Known rows, with every way that one mark hangs from another
{buba vunuzak}: [ 0.416  0.654  1.660  0.117  1.096  0.852  0.363  0.009 -0.375  0.940
  1.078 -0.316  0.916  0.921 -0.147  0.469  0.567  1.919 -0.129]
{vuka {labe {buba vunuzak} {sinef lukonir seto}}}: [-1.731  1.265  4.871  1.520  0.532 -0.827  1.578  4.220 -2.872  0.111
 -5.388 -1.422 -0.948  2.620 -0.946 -0.563  0.773  5.111 -2.286]
{buba labe}: [ 0.993  1.260  0.723  1.047 -1.200 -0.057  0.604  1.487 -0.088 -0.461
 -0.570 -0.859  0.898  2.312 -0.562  1.493 -0.727 -1.300  1.318]
{seto {sinef {labe {buba vunuzak}} lukonir}}: [-1.690 -1.715  1.859  1.156  1.478  1.206  1.092  3.811 -3.018 -0.924
 -5.546 -3.007 -0.271  0.943  0.625 -0.493 -0.485  5.078  0.961]
{sinef {labe buba}}: [-0.528  0.769  0.679  0.757  1.016  1.097  1.436  3.737 -1.384 -0.130
 -2.153 -2.150 -0.092  0.882 -0.137  0.460 -0.999  4.841  0.531]
{labe buba sinef}: [-0.344  0.007  1.564  0.211  0.030 -0.133  1.032  1.533 -2.438 -0.255
 -4.206 -0.977  0.259 -0.009 -1.826  1.454  0.925  0.017 -4.937]
{lukonir sinef}: [ 1.212 -0.179  0.070  0.318  1.534  1.202 -0.308 -1.332  0.686  0.668
 -0.987 -0.338  0.276 -3.412 -1.223  0.618  0.452  2.136 -0.852]
{vunuzak {buba {labe {sinef seto}}}}: [-0.511 -0.247  1.899  0.035  0.846 -0.568  1.080  4.082  0.619 -0.669
 -5.900  0.255  1.199  4.600 -2.063  3.679 -1.328  2.062 -0.972]
{vunuzak {buba labe}}: [ 0.784  0.483  1.093  0.345  0.322  0.501  0.554  3.444  0.289 -0.696
 -3.641 -0.464  1.457  3.886 -0.402  2.680 -1.624 -0.164  0.105]
{vuka labe}: [ 0.582  1.291  0.568  1.593 -1.328 -0.194 -0.323  1.724 -0.631 -0.237
  0.131  0.460 -1.397  0.945  0.318 -2.030 -0.274  2.103  0.125]
{vuka {labe buba {sinef lukonir}}}: [-1.078  1.454  2.959  1.671 -0.712 -0.837  0.910  3.882 -3.674 -0.938
 -5.475 -1.194 -1.592  1.078 -0.561 -1.311  0.371  2.440 -4.660]
{labe buba}: [ 0.049  0.314  0.909  0.285  0.155  0.363  0.650  1.439 -1.304 -0.112
 -1.879 -1.461  0.541 -0.346 -0.246  0.680  0.464 -1.519 -0.644]
{buba labe vunuzak}: [ 1.426  1.690  2.315  1.076 -0.161  0.890  0.930  1.294 -0.352  0.472
  0.362 -1.190  1.814  3.479 -0.647  1.919 -0.183  0.607  1.205]
{lukonir {sinef {labe buba} seto}}: [-0.425  0.041  1.187  0.773  3.159  1.352  1.319  2.629  0.465  0.896
 -3.623 -2.291  0.162 -2.149 -1.668  1.390 -0.378  7.295  1.946]
{vuka {labe {buba vunuzak} {sinef seto}}}: [-0.363  1.057  3.863  1.683  0.003 -0.295  1.220  3.374 -1.967  0.404
 -3.500 -0.663 -0.436  2.320 -1.955  0.185  1.002  4.764 -2.209]
{livu {buba {labe sinef} vunuzak} taked}: [-0.751  3.144  3.235  0.259  0.138 -0.549  0.561  0.976 -1.908 -1.832
 -4.292 -2.396  5.205  7.413 -3.017 -1.145  1.150 -0.876 -2.277]
{seto sinef}: [-0.025 -2.883 -1.203  0.553 -0.950  0.283 -0.870 -0.289 -0.462 -1.087
 -2.257 -0.006 -0.575 -0.859 -0.219 -0.273  0.272 -1.038  1.254]
{livu {buba {labe sinef}}}: [-0.122  1.988  1.316  0.896 -0.819 -0.779  1.010  0.723 -0.758 -2.326
 -4.452 -1.127  2.420  5.924 -2.812 -0.391 -0.256 -0.489 -1.452]
{sinef lukonir}: [-1.448  0.057  1.308 -0.193  0.741 -0.730  0.471  0.940 -1.087 -0.364
 -2.384 -1.039 -0.378  0.726  1.182 -0.767 -0.290  0.606 -0.281]

Rows
[-1.569 -0.073  2.809 -0.125  1.314 -1.070  1.391  4.903 -0.417 -1.022
 -7.765 -0.661  0.784  5.191 -1.288  3.197 -1.539  2.505 -1.228] : {vunuzak {buba {labe {sinef lukonir seto}}}}
[-0.236  1.156  1.989  0.802  1.814  1.783  1.733  3.441 -1.755  0.664
 -1.296 -2.407  0.698  1.816 -0.310  0.593 -0.478  6.369  0.358] : {sinef {labe {buba vunuzak}}}
[-0.769 -2.142 -0.582  1.358  0.035  1.222  0.361  3.185 -1.753 -1.282
 -4.188 -1.921 -0.529 -0.168 -0.366  0.084 -0.573  3.104  1.326] : {seto {sinef {labe buba}}}
[-2.699  2.641  4.481 -0.058  1.204 -1.778  1.223  2.131 -1.793 -1.797
 -6.536 -3.155  4.946  8.263 -2.465 -1.391  0.963  0.264 -0.359] : {livu {buba {labe {sinef lukonir seto}} vunuzak} taked}
[-1.486  0.575  2.776  0.622 -0.352 -1.803  1.556  2.797 -0.698 -0.671
 -5.200 -1.104  0.249  3.286 -1.623  2.084 -0.643  1.373 -0.382] : {buba {labe {sinef lukonir seto}}}
[-1.780  1.351  3.250  0.722  2.453  1.076  2.114  4.642 -2.838  0.382
 -3.505 -3.433  0.200  1.983  0.871 -0.119 -0.833  6.715 -0.015] : {sinef {labe {buba vunuzak}} lukonir}
[-1.896  0.880  3.506  1.509 -0.322 -1.582  1.205  4.325 -2.576 -0.602
 -6.264 -1.189 -1.560  1.601 -0.837 -0.836  0.409  3.728 -2.188] : {vuka {labe buba {sinef lukonir seto}}}
[-0.135  0.196  2.400  0.724  3.822  1.948  1.614  2.519  0.249  1.642
 -2.898 -2.494  0.880 -1.194 -1.762  1.559  0.127  8.644  1.865] : {lukonir {sinef {labe {buba vunuzak}} seto}}
[-1.716  0.242  1.318  0.415  1.665  0.108  1.798  4.355 -0.118  0.227
 -2.925 -2.140 -0.054  1.574 -0.535  0.784 -0.927  5.727  3.288] : {sinef {labe buba} seto}
[-0.794  2.879  1.212  0.261 -0.592 -1.001  0.026  0.658 -0.741 -2.509
 -3.408 -2.714  4.895  6.296 -1.475 -2.254  0.336 -4.093  1.244] : {livu {buba labe} taked}
[-2.801  0.628  3.765  0.377  3.162  0.129  2.624  5.076 -1.705  0.598
 -4.474 -3.434  0.178  2.753  0.451  0.468 -0.704  7.915  2.773] : {sinef {labe {buba vunuzak}} lukonir seto}
[-3.270  0.219  2.487  0.273  2.362 -0.653  2.240  5.253 -1.272 -0.123
 -5.331 -3.248 -0.573  1.957  0.548  0.217 -1.248  6.332  2.915] : {sinef {labe buba} lukonir seto}
[ 0.574  0.436  0.600  0.989  2.546  2.220  0.863  2.054 -0.567  0.671
 -3.002 -2.437  0.113 -2.607 -1.263  0.942 -0.395  6.235 -0.752] : {lukonir {sinef {labe buba}}}
[-3.232 -0.012  1.736  0.060  2.091 -0.883  1.596  4.159 -0.081 -0.023
 -3.744 -1.846 -1.050  2.127  0.712 -0.537 -1.694  7.612  3.450] : {sinef labe lukonir seto}
[ 0.870  2.002  2.748  2.007 -0.359  0.889  0.575  2.697 -2.019  0.284
 -0.739 -1.117 -0.327  1.471 -0.111 -1.037  0.742  2.064 -0.693] : {vuka {labe {buba vunuzak}}}
[-0.972 -0.193  3.437  0.000  1.480 -0.130  1.660  1.994 -1.661  0.844
 -3.836 -0.945  1.018  1.685 -2.420  2.312  1.384  2.840 -2.494] : {labe {buba vunuzak} {sinef seto}}
[-0.915  1.082  2.115  1.482 -0.931 -1.117  0.237  2.689 -2.384 -0.746
 -3.959  0.100 -2.131  1.475 -0.442 -1.870 -0.148  4.359 -3.817] : {vuka {labe {sinef lukonir}}}
[ 0.394  0.221  1.428  0.191  0.232  0.084  0.817  3.675 -0.386 -0.935
 -5.287  0.148  1.075  4.276 -1.714  3.205 -1.305  1.471 -3.067] : {vunuzak {buba {labe sinef}}}
